Known rows, with every way that one mark hangs from another
(neded (bipa (kosato zimoz))): [ -5.7 -19.1  -0.2  13.8 -15.7 -14.9 -11.7  -7.5 -14.7   3.1 -29.3  -7.3
   9.9 -49.2 -36.2   4.2  -1.1   3.2  20.5  -5.5  -5.8  -5.1 -30.1 -21.4
   1.5]
(nitif (neded (bipa (kosato suzisi) (sobes monov)))): [  8.4  -5.4  -0.4 -21.4 -10.6 -19.9   4.4   7.0  -0.8   5.3  -4.9  -0.3
  -8.7  12.2  -8.1  -6.6  -4.2  -9.1  11.6   0.8  -8.2   4.6   3.0  14.0
  12.9]
(kosato (bipa neded (sobes monov)) zimoz): [-15.6  23.1   2.5  -2.9  35.7  22.6  -2.3   8.0  -2.8 -12.5   6.8  24.6
  -6.3  31.0  23.3  18.2   4.0   7.4   4.4 -13.6 -20.1   7.9  16.0  12.1
  -4.3]
(neded (bipa (kosato suzisi) (sobes monov nitif))): [  4.9 -13.2   9.7 -32.3  10.9 -13.9  23.9  14.5  16.9  10.5   4.5  -4.0
  -9.4  16.2 -13.2  -2.4  -4.8  -7.8  16.6   6.0  -7.4  10.2   2.4  16.8
   9.1]
(monov (sobes (bipa (kosato zimoz) neded) nitif)): [-15.2 -11.3   7.4 -21.2  -8.4  -7.7  -8.6  24.6   0.5  16.4  21.3 -17.7
 -16.4  17.5   3.5 -14.7  14.0 -16.0  -9.8  47.5   7.7  15.4  17.1  -2.3
   3.4]
(sobes (bipa kosato neded) monov nitif): [-20.1 -23.4  13.7 -23.4  -0.5 -19.5  -5.7  43.0  -8.3   7.2   6.9  -8.4
 -14.1  19.3 -13.4  -9.8 -11.2 -16.1  14.6  21.1   5.3  27.7  21.1  -4.5
   5.9]
(viku kosato): [  6.6 -15.9   0.6  19.7  -4.9 -11.3  16.9 -16.1 -13.4 -11.5 -17.0  -5.8
  13.9 -45.7 -12.5  -0.2 -16.0   5.1  -1.0 -20.4   8.4  -7.1 -30.6 -21.7
 -16.9]
(bipa kosato (sobes monov nitif)): [-11.1 -18.7  18.9 -25.1  17.8 -15.0  23.1  21.9   5.9   3.0  -9.3   0.1
 -25.3   6.8 -14.6   2.9  -6.1  -3.6  30.2  12.9  -4.4  25.5   7.2   2.0
   6.7]
(monov (sobes (nitif neded))): [  3.3   3.7  -3.7 -27.2 -14.8  -8.1   6.2   1.5   4.4  19.5  15.1 -15.2
 -23.5  29.9  21.7  -6.8  -0.4 -20.7 -12.3  17.7  24.8  10.4  21.8   7.1
  10.5]
(monov (sobes bipa (nitif neded))): [ -1.6  -0.8  -9.7 -38.3 -22.9 -12.8   1.4  11.4   4.0  22.5  26.3 -22.0
 -28.0  38.4  23.1 -15.9   0.2 -23.7 -19.5  30.0  31.3  19.7  26.5   5.0
  10.5]
(monov (sobes (bipa kosato neded))): [-15.0  -9.8   5.7  -4.7 -19.3 -24.7 -22.4  15.3 -15.8   4.0  -5.7 -11.1
 -10.9  -3.9  -8.9 -21.5  -5.8  -8.2   8.9  38.7   8.7  29.3  10.9 -13.0
   8.3]
(kosato (bipa neded) suzisi zimoz): [  6.1  22.2 -12.3  29.6   5.1  26.6 -20.0 -13.3   3.3  -8.4   5.2  14.3
  29.3  -7.2   4.7   7.4   7.7  17.8 -12.7 -16.9  -8.5 -19.9  -3.8  -3.5
  -5.4]
(kosato (bipa (sobes monov nitif)) suzisi zimoz): [  3.0  18.0  -2.3 -14.6  39.7  35.1  33.0   2.2  36.7  -0.7  26.1  14.6
  -5.9  28.8  20.9  14.7  11.9   9.9  -1.5  -9.4  -9.4  -4.1   8.8  22.6
   0.1]
(suzisi kosato): [ 12.5 -12.1   0.4  30.9  -7.3  -6.9   3.2 -35.9  -2.7  -3.6 -17.1  -9.7
  -3.0 -38.5 -12.6   8.8 -11.5   3.7  -4.1 -13.7   1.5  -7.2 -31.3 -17.1
  -4.9]
(zimoz (kosato (bipa neded) suzisi)): [ 12.9  21.0  -3.2  36.6  -3.9  15.7 -23.5 -11.9   8.5  -8.3   0.2  -0.7
  33.3 -15.6   4.1   6.4   1.6  10.1  -9.1 -11.6   1.0 -25.1   4.1   0.0
  -6.3]
(viku (kosato suzisi zimoz)): [ 23.2  -6.8  -7.2  25.3   0.7   6.6  31.3 -24.5   9.0  -9.5   5.9  -6.5
  24.6 -51.9 -10.1   4.8   4.0  11.5 -24.0 -21.1  -3.6 -34.5 -45.5 -14.1
 -22.2]
(nitif sobes): [ -5.7  -4.1   3.8  -0.5  -3.8 -15.6  16.8  -5.5  -8.4   2.5 -17.1   3.3
 -15.4  -7.2 -13.4   2.2 -10.3  -0.1   9.0 -12.7   0.3   4.5 -12.5  -7.5
   6.0]
(nitif neded sobes): [ -2.6   0.4  -2.8  -9.1 -20.6 -16.3   5.0  -1.7 -16.0   7.8 -10.4   0.9
 -20.4  14.4   1.2  -4.1  -4.5 -11.3  -4.8  -9.0   7.1  -1.3   2.4  -0.1
  10.4]
(viku (kosato (bipa sobes) zimoz)): [ -0.2   6.1  -2.8  19.5  20.5  25.8  13.9 -20.5  -2.8 -20.2  -5.8  13.6
  13.4 -22.8  16.0   5.6   7.3  17.5  -5.5 -16.9  -3.4 -11.8 -19.9  -4.7
 -20.0]
(nitif (neded bipa) (sobes monov)): [ -9.9  -1.7   1.0 -31.8  -6.5 -18.4  19.9  12.8 -12.2  13.3  -2.1   2.0
 -28.1  40.2   8.7  -1.4 -14.0 -28.1   4.3 -21.2   1.8   6.4  10.7  19.3
  16.3]
(monov sobes): [  0.1   2.6  -0.6   0.5  -2.1 -12.6  10.7 -14.8   2.1   3.7  -9.1  -6.8
 -13.0 -15.9  -1.9   0.7 -10.9  -0.2   8.8   5.0   9.8  15.7  -8.4 -10.1
   5.7]
(kosato bipa suzisi zimoz): [  8.2  15.4 -15.6  33.4   5.8  28.5  -1.0 -23.8  16.2  -8.7  -4.8  11.5
  25.2 -33.8  -5.5   9.0   6.0  25.3   2.0 -21.2  -2.8 -18.5 -19.9  -9.6
  -2.0]
(zimoz (kosato bipa)): [  0.6   7.5  -0.8  36.5  -1.3  11.5 -12.8 -16.6   4.4  -8.8 -22.4  -3.6
  18.5 -39.9  -6.2  10.6  -4.9  11.8  17.1 -15.8  11.4  -9.9  -7.5 -12.6
  -2.4]
(monov (sobes (nitif (neded (bipa (kosato suzisi)))))): [ 10.4  -6.8  -2.6 -24.5 -28.6 -14.1  -1.9   3.3  10.9  25.3  10.6 -21.1
  -5.5  17.8   3.9 -23.3   3.9 -23.2  -5.4  28.0  20.3   0.5  14.5  14.1
  18.0]
(suzisi (kosato (bipa sobes) zimoz)): [  5.6  10.1  -2.7  31.2  17.2  30.0   0.9 -39.9   7.8 -11.7  -6.5   9.7
  -3.6 -15.5  15.5  14.7  11.9  15.9  -8.0  -9.7 -10.1 -12.2 -20.0   0.5
  -8.5]
(neded bipa): [  2.4  -6.8  -7.7   1.9 -14.7 -21.0  -8.8 -14.3 -16.1   3.3 -22.1  -5.4
   8.0 -23.8 -20.1   7.2 -19.1  -0.2  10.8 -22.6   5.0   4.0 -18.7 -15.1
   1.9]

Rows
[-13.6  -8.7  19.3 -25.9  22.9  -4.4   9.2  29.9  -0.3   4.4  11.5   3.6
 -21.0  28.4  -0.7   9.2  10.0  -9.7   5.3  16.4 -18.6  10.2  15.5   9.3
  -1.9] | (bipa (kosato zimoz) neded (sobes monov nitif))
[  8.4 -19.2  -8.5 -13.0 -38.0 -17.0 -12.1  15.1   4.5  14.6   8.5 -19.3
   0.9  -2.5 -16.7 -22.6   3.5  -6.7  -6.9  26.3  21.5   0.7   7.2  -8.1
  10.2] | (sobes (bipa (kosato suzisi)) (nitif neded))
[-15.3  19.4   6.4 -22.0  39.9  27.7   5.2  19.4   7.7  -1.8  23.4  18.5
 -12.3  55.6  31.9  16.2   9.1  -2.9  -3.7  -4.6 -11.7   8.3  31.2  22.5
  -3.0] | (kosato (bipa neded (sobes monov nitif)) zimoz)
[-16.1  16.0   8.6 -24.6  33.9  15.6  -1.0  22.2   1.7  -3.2  12.7  18.9
 -12.3  60.2  28.6   8.7  -6.4  -4.2   6.5  -4.8  -3.0  22.4  39.8  21.1
   2.6] | (kosato (bipa neded (sobes monov nitif)))
[  8.9 -15.6 -11.6 -10.0 -31.7  -4.3  -5.2  13.0  10.2  15.7  18.7 -19.9
   1.2  -6.1 -13.1 -14.6  18.2  -4.7 -17.6  26.4  12.0 -13.3  -1.9  -6.9
   4.5] | (sobes (bipa (kosato suzisi zimoz)) (nitif neded))
[  0.4  10.3  -2.2  44.3   7.6  29.2 -23.2 -29.4  -6.1 -10.0  -2.7   7.7
  13.0 -11.7  14.1  10.8   7.1   7.1 -17.3 -13.7  -7.8 -19.6 -10.2  -4.5
  -9.6] | (suzisi (kosato (bipa neded) zimoz))
[ -8.0 -14.7  12.9 -33.6   1.1 -15.9  10.8  26.3  -1.6   8.7  -0.9  -2.8
 -29.6  27.9  -0.6  -3.5  -1.1 -14.6  16.4  16.2   3.7  19.7  22.5   9.4
  11.4] | (bipa kosato (sobes monov (nitif neded)))
[ -7.3   5.6  -4.1 -15.0 -11.9 -18.5 -13.0   6.4 -10.7   6.2  11.6  -9.7
 -14.1  17.9  10.8 -10.0  -8.2  -9.8 -12.6  21.7  10.0  24.4  13.9  -5.4
   3.4] | (monov (sobes (bipa neded)))
[ -0.6  -7.4  -5.3 -11.3 -24.0 -17.3 -19.3  -3.5 -21.4   6.3 -15.5  -4.7
  -6.3  -6.9 -10.4  -0.6  11.7  -4.8   2.0   6.8  -7.2  -4.1  -7.9  -3.1
   4.1] | (nitif (neded (bipa (kosato zimoz) sobes)))
[ 18.3  20.7  -4.6  23.3   5.7  16.6   0.0 -23.4  22.3  -9.3  -3.2   1.6
  17.2 -19.3   5.4  10.1   7.0  19.4  -0.5  -7.4  -1.7 -17.8  -4.6   5.0
  -4.7] | (zimoz (kosato (bipa sobes) suzisi))
[ -3.1  -3.3   9.0 -34.4  25.0  -9.2  32.3  12.4  11.3   5.3   8.6   1.5
 -28.1  28.7   4.3  14.2  -9.3  -5.8   9.2  -4.6  -2.5  20.8  10.0   9.3
   1.6] | (bipa (sobes monov nitif))
[ 12.7  -6.0  -4.1   1.4  -8.1 -10.6   1.2 -14.9   3.3   2.2 -10.5  -2.6
   9.5 -29.0 -25.2   2.8  10.8  10.9   3.0   2.7 -17.9 -12.8 -28.0  -3.6
  -0.3] | (neded (bipa (kosato suzisi zimoz) sobes))
[ 10.3 -13.6  -6.0  18.1 -16.9  -8.6  -3.4 -14.3   1.9   3.4 -16.4  -7.9
  20.8 -50.5 -36.7   0.7   4.2   9.5   9.0  -5.9  -9.6 -18.6 -35.2 -14.8
   1.5] | (neded (bipa (kosato suzisi zimoz)))
[-17.7 -17.0  11.2 -21.6 -13.7 -24.6  10.4  21.5 -17.5  11.5 -18.9   0.3
 -25.3  18.5  -9.9 -13.1 -11.2 -26.3  25.4  -4.0   0.1  11.0   7.8  12.4
  21.5] | (nitif (neded (bipa kosato)) (sobes monov))
[  8.4  29.1 -10.4  12.4  13.5  25.1 -15.4 -13.4   4.7 -10.8  11.2  19.7
  17.9  14.4  16.3   9.6  14.9  19.8 -17.6  -7.9 -17.7 -13.8   3.8   7.6
  -7.3] | (kosato (bipa neded sobes) suzisi zimoz)
[ -9.6 -14.6   1.1 -29.0   7.7 -12.5  22.6  23.2   9.3   9.1  13.4 -10.0
 -20.5  15.1  -4.8   2.8 -16.0 -10.0   7.9   0.1  13.1  23.5   6.8  -3.4
   3.8] | (sobes bipa monov nitif)
[ -3.4  10.1   3.7  -3.1  23.6  29.1   1.9   2.8  -5.3  -9.5  21.2  11.1
  12.5  28.0  35.0   2.0  14.0   0.1 -27.7  -4.1  -1.0 -13.1  12.1  11.7
 -23.0] | (viku (kosato (bipa neded (sobes nitif)) zimoz))
[  1.9  -2.2  11.9  -5.7  11.4 -15.4   4.3  14.0   1.0  -6.4  -2.2   8.4
  -4.8   6.8 -13.8  -0.7  -4.6   4.0  11.7   7.5 -21.8  10.5   4.2   5.2
   2.6] | (bipa (kosato suzisi) neded (sobes monov))
[ -4.6 -10.5   1.9   1.6   0.1  -6.5   0.5  22.3   4.7  -1.3  11.5  -3.2
   2.2 -11.3 -19.3  -3.8   3.6   1.1   0.0  12.0 -15.1  -0.2  -7.5  -6.5
  -0.2] | (sobes (bipa (kosato suzisi zimoz) neded) monov)
[ -3.0 -17.7  -4.5   3.1 -39.2 -27.8 -30.0  -0.3 -28.6   7.0 -31.0  -9.8
   5.8 -25.0 -25.1 -10.9 -11.0  -8.9  17.9  -1.6  11.1   3.1  -6.2 -14.4
  11.6] | (nitif (neded (bipa kosato)))
[-12.8 -17.6   3.4  -1.0 -18.4 -23.4  -3.1   4.4  -3.2   3.6 -15.6 -14.6
 -15.2 -29.8 -18.7 -19.7  -7.5  -0.8  23.0  34.3  14.0  30.9  -6.4 -18.9
  10.5] | (monov (sobes (bipa kosato)))
[ -4.8  13.2  10.3  12.9  30.3  20.0  -3.4 -12.7  -0.7 -14.1   1.5  17.4
 -12.2  30.3  28.6   9.5  -6.8  -0.2  -1.3 -10.6 -13.1   9.2  12.8  17.3
  -3.1] | (suzisi (kosato (bipa neded (sobes monov))))
[  8.0  27.3   5.4   8.2  25.9  18.5   2.3   2.0  19.4 -10.5  14.3   9.1
   7.6  22.6  21.8  14.2   3.3   4.4  -4.2  -9.2 -13.9 -10.4  19.2  22.4
  -4.5] | (zimoz (kosato (bipa neded (sobes monov)) suzisi))
[ -8.3 -11.4   6.2  21.6 -10.9 -11.6 -24.1   4.4 -20.8  -3.1 -19.1  -1.0
   9.6 -34.6 -27.4   4.0   3.9   6.1   7.9   4.5 -12.3  -4.0 -13.9 -23.1
  -4.0] | (bipa (kosato zimoz) neded)
[ 15.3   5.8  -3.1   1.0  17.3  24.6  23.5 -12.7  17.5 -10.4  13.6   7.8
  18.3   5.9  20.3  -7.8   1.9  11.3 -14.7  -8.0  10.4 -11.2  -1.5  11.0
 -14.5] | (viku (kosato (bipa (sobes nitif)) suzisi))
[ -2.6  14.8   2.1  32.8  -3.0  10.3 -32.2  -5.2  -8.2  -8.9 -11.8   0.3
  22.6 -14.7   5.0   9.6  -3.3   4.7   2.9 -12.0   5.1 -11.3   9.8  -6.8
  -6.0] | (zimoz (kosato (bipa neded)))
[ 12.7  19.5  -6.1  19.6  17.7  30.1   2.8 -15.9   1.0 -19.0  17.1  17.0
  28.7   2.1  25.1   1.1  14.2  15.0 -31.5 -12.6 -12.8 -27.0  -8.1   8.7
 -23.7] | (viku (kosato (bipa neded sobes) suzisi zimoz))
[ 15.7  13.7  -5.9  39.7  -3.1  17.6  -4.3 -22.3  21.3  -8.5 -10.1  -3.7
  28.9 -40.8  -6.6   8.4   0.7  17.4   5.1 -15.7   7.7 -23.9 -12.3  -6.1
  -2.9] | (zimoz (kosato bipa suzisi))
[ -8.1  23.4  -5.1   8.7  15.5  19.5 -23.8  -7.1 -12.2 -11.6  -1.1  20.9
   7.0  14.9  16.9  12.6   9.3  15.0  -6.7  -7.9 -13.8  -0.1   8.9   1.0
  -7.7] | (kosato (bipa neded sobes) zimoz)
[ -2.5 -21.6  -0.5 -16.1 -34.4 -23.2 -22.6  10.9 -18.5  17.3 -14.2 -15.7
   0.0   0.5 -15.7 -12.8  -5.6 -19.2   9.5   7.3  18.3   3.7   8.5  -5.4
  12.0] | (sobes (nitif (neded (bipa kosato))))
[ -6.0  -4.7  -9.8 -20.5 -29.4 -21.3   0.3   9.0 -16.7  10.1   1.1  -5.4
 -24.7  22.0   3.1 -13.9  -3.9 -13.9 -11.5   3.9  14.5   7.7   7.8  -1.8
  10.6] | (nitif neded (sobes bipa))
[ 15.2  11.8  -8.9  23.0  19.0  31.7  22.5 -26.9  13.2 -19.4   6.9  13.1
  24.4 -23.4  14.8   2.2  12.0  23.0 -17.0 -16.9  -7.2 -25.7 -25.1   2.5
 -20.5] | (viku (kosato (bipa sobes) suzisi zimoz))
[ -4.5 -17.1   8.0 -20.0  -2.0 -14.2   2.8  36.7   8.7   8.6  19.4  -9.6
  -2.5  18.5 -14.0 -13.8  -5.6 -10.6   2.3  20.8   1.5  13.7  16.1   2.8
   5.9] | (sobes (bipa (kosato suzisi) neded) monov nitif)
[ 10.5  10.4  -6.3  33.5   3.0  19.3  -8.1 -12.6  -6.9 -19.2   0.6  11.1
  40.7 -15.4  11.1  -9.7  -7.8  11.8 -15.3 -21.2   5.5 -18.7  -6.2  -3.5
 -16.6] | (viku (kosato (bipa neded) suzisi))
